Each row was made from one small tree. The marks that hang from a mark follow it in brackets, in alphabetical order. Every link used is in the known rows. Write each row's tree.
Known rows:
mezat{vavu}: [ 22  -7  -9   4   0   6   8  14   0   5   6   2  14   5   0 -17]
gipi{rafuna}: [ 11  -4   1   6  12  11   5  17 -11  -8  -1  -7  14  21  -3 -19]
zuripo{gipi{rafuna} lifafup}: [ -3   5  -1   5   8   8  -8  -2  -9  -6  -3  -9  13   9  -6 -22]
lifafup{mota resa zuripo{gipi}}: [  1   6 -17  -3 -15 -17  13 -19 -12  -9   0  15 -16 -10  -1  27]
gipi{rafuna{fotur}}: [ 13 -12  -3  11  15  19  14   1  -7  -1   2  -8  14  30   5 -31]
vavu{gipi{rafuna} lifafup{mota}}: [-11   4   9   4   8   7  -5  12   3   0 -11 -27   3   7  -8 -17]
lifafup{zuripo}: [ 15 -11 -12  -1   3 -13  13  12 -15  -5   7   2  -1   3   3  -5]
mezat{mota vavu{gipi lifafup}}: [  5  -1  15   0  -4  -2 -24  17  16  12   7   4  18  -8  -3 -12]
mezat{mota vavu}: [19 -6 -1 -3 -6  7 -9 19  5  4 15  4 22  6 -4 -8]
rafuna{fotur gipi}: [ 22 -23   3  15  17  10  22   2   0  13  11  -4  16  26   6 -53]
zuripo{lifafup}: [ 10  -5  -4  -2   6   7  -2   6 -24  -8   7 -21   9  10   4 -21]
lifafup{mota resa}: [ 10   2  -7  -3  -7   3  12  -8 -20 -14   1  -6  -5  10   3  12]
vavu{gipi{rafuna} lifafup{mota resa zuripo}}: [-17   9   4  -4   1 -10   0  -3  -5  -6 -12  -2 -22  -7   1  25]
lifafup{mota resa zuripo{gipi{rafuna}}}: [ -7  10 -12  -2  -6  -9  12 -11  -7 -10  -7  13 -15  -2  -5  30]
zuripo{gipi{rafuna{fotur}} lifafup{mota resa}}: [-10   6 -10   3  -1  18   4 -33 -11  -7  -5 -14  -3  14   2   0]
vavu{gipi{rafuna} lifafup}: [ -4   2  18   9  13   2 -10  13   1   0  -9  -9   9   7   0 -25]
lifafup{mota resa zuripo{gipi{rafuna{fotur}}}}: [ -5   1 -17   3  -4   1  20 -26  -3  -5  -4  13 -14   7   2  16]
vavu{lifafup{resa zuripo{gipi{rafuna}}}}: [ -8   6  18  -3   3 -16  -7  -5  -1  -9  -2  33  -7 -11   3  18]
vavu{gipi lifafup{mota resa zuripo}}: [ -9   4  -1  -5  -6 -19   2  -9  -9  -5  -6  -1 -23 -15   6  25]

Write each row's tree:
[ -8  -8 -10   5   7   5  10   5  23  19  -7 -11  -9  -3   0  -9]
mezat{vavu{gipi{rafuna{fotur}} lifafup{mota zuripo}}}
[-12  -2   5  -1   0  -3   8 -21   6  -1  -2  13 -13  -3   3  13]
vavu{lifafup{mota resa zuripo{gipi{rafuna{fotur}}}}}
[  8  -7   5  -5  -2   7   0  20   9   8   5 -15  11  -4  -4 -13]
mezat{vavu{lifafup{mota}}}
[ -7   5   3   5   4  11  -5  17  18  11 -11 -19   6  -2  -8 -13]
mezat{vavu{gipi{rafuna} lifafup{mota}}}
[  5   5  -3   8   0  10 -14  17  14   8  -1   0  16   9  -8  -8]
mezat{mota vavu{gipi{rafuna}}}
[ -6   0  11  -3   3  -7 -21  26  21  12   2  10   4 -11  -5   5]
mezat{mota vavu{gipi{rafuna} lifafup{zuripo}}}
[ -5  -5  -2  10   6  20   5   2  24  18  -9 -21   6   7  -2 -25]
mezat{vavu{gipi{rafuna{fotur}} lifafup{mota}}}
[  1   4  -8  -9  -5   8   1 -13 -30 -14   2 -23  -7   7   5  13]
zuripo{lifafup{mota resa}}
[  4  -9 -13  10   8  -1  16 -11   3   3   2  16   3  11   1 -17]
lifafup{zuripo{gipi{rafuna{fotur}}}}
[ -7   3   5  -9 -11 -21   1 -12  -3  -7   1  17 -14 -19   0  22]
vavu{lifafup{mota resa zuripo{gipi}}}
[ -5  13   4   2   2   6  -9 -16 -18 -14  -5   7   1   6   2   5]
zuripo{gipi{rafuna} lifafup{resa}}
[ -3   3  18   4   1  14 -19  -8  19  10   0  13   9   5   7   5]
mezat{mota vavu{gipi{rafuna{fotur}} lifafup{resa}}}
[  3  -2 -22   0  -9 -15  16  -4  -4  -2   3   0  -5  -6  -8  -1]
lifafup{mota zuripo{gipi}}
[  2  -4   4  -4  -6 -15 -18  17  17  13   9  11   3 -19  -1   4]
mezat{mota vavu{gipi lifafup{zuripo}}}
[  2  -2   1 -12  -7 -10   5   6   2   1   4   8 -15 -18   5  32]
mezat{vavu{lifafup{mota resa zuripo}}}
[  9   0  27 -11  -7   2 -23  10   5   0  13  20  14  -7   5  15]
mezat{mota vavu{lifafup{resa}}}
[ -9  12   7   2  -1   7  -6   3  11   3 -15  -5  -6  -5  -1  16]
mezat{vavu{gipi{rafuna} lifafup{mota resa}}}
[  2   9  -1  -1  -6  -2  -7 -23 -21 -13   2   8   2  -2   6   1]
zuripo{gipi lifafup{resa}}
[ -2   3 -16  -1  -5   5   0  -9 -11  -5   3 -26   6   1  -8 -19]
zuripo{gipi lifafup{mota}}
[ -8  -5   2   9  10  16   5  -4   8   7  -8 -28   4  15   0 -29]
vavu{gipi{rafuna{fotur}} lifafup{mota}}
[  8 -11  12 -12  -3 -11 -16  29  12   9  18  13  10 -13  -1   4]
mezat{mota vavu{lifafup{zuripo}}}
[ -3   4  -1   7   5  16  -1 -32 -12  -6  -2   5   3  15   9  -6]
zuripo{gipi{rafuna{fotur}} lifafup{resa}}
[-13   9  -2  -2  -2  -7  -1   4  11   5 -12   6 -20 -16   0  31]
mezat{vavu{gipi{rafuna} lifafup{mota resa zuripo}}}
[ -4  -4   0  -6  -5 -18   3   5   4   0   5   0  -3 -15  -8  -4]
vavu{lifafup{mota zuripo{gipi}}}
[ -2  -2   5 -13  -5 -14   5   1 -12  -9   3   0 -17 -10   6  26]
vavu{lifafup{mota resa zuripo}}
[ -3   5  -1  -8 -16 -16   2  -6  13   4   1  24 -12 -27   0  28]
mezat{vavu{lifafup{mota resa zuripo{gipi}}}}
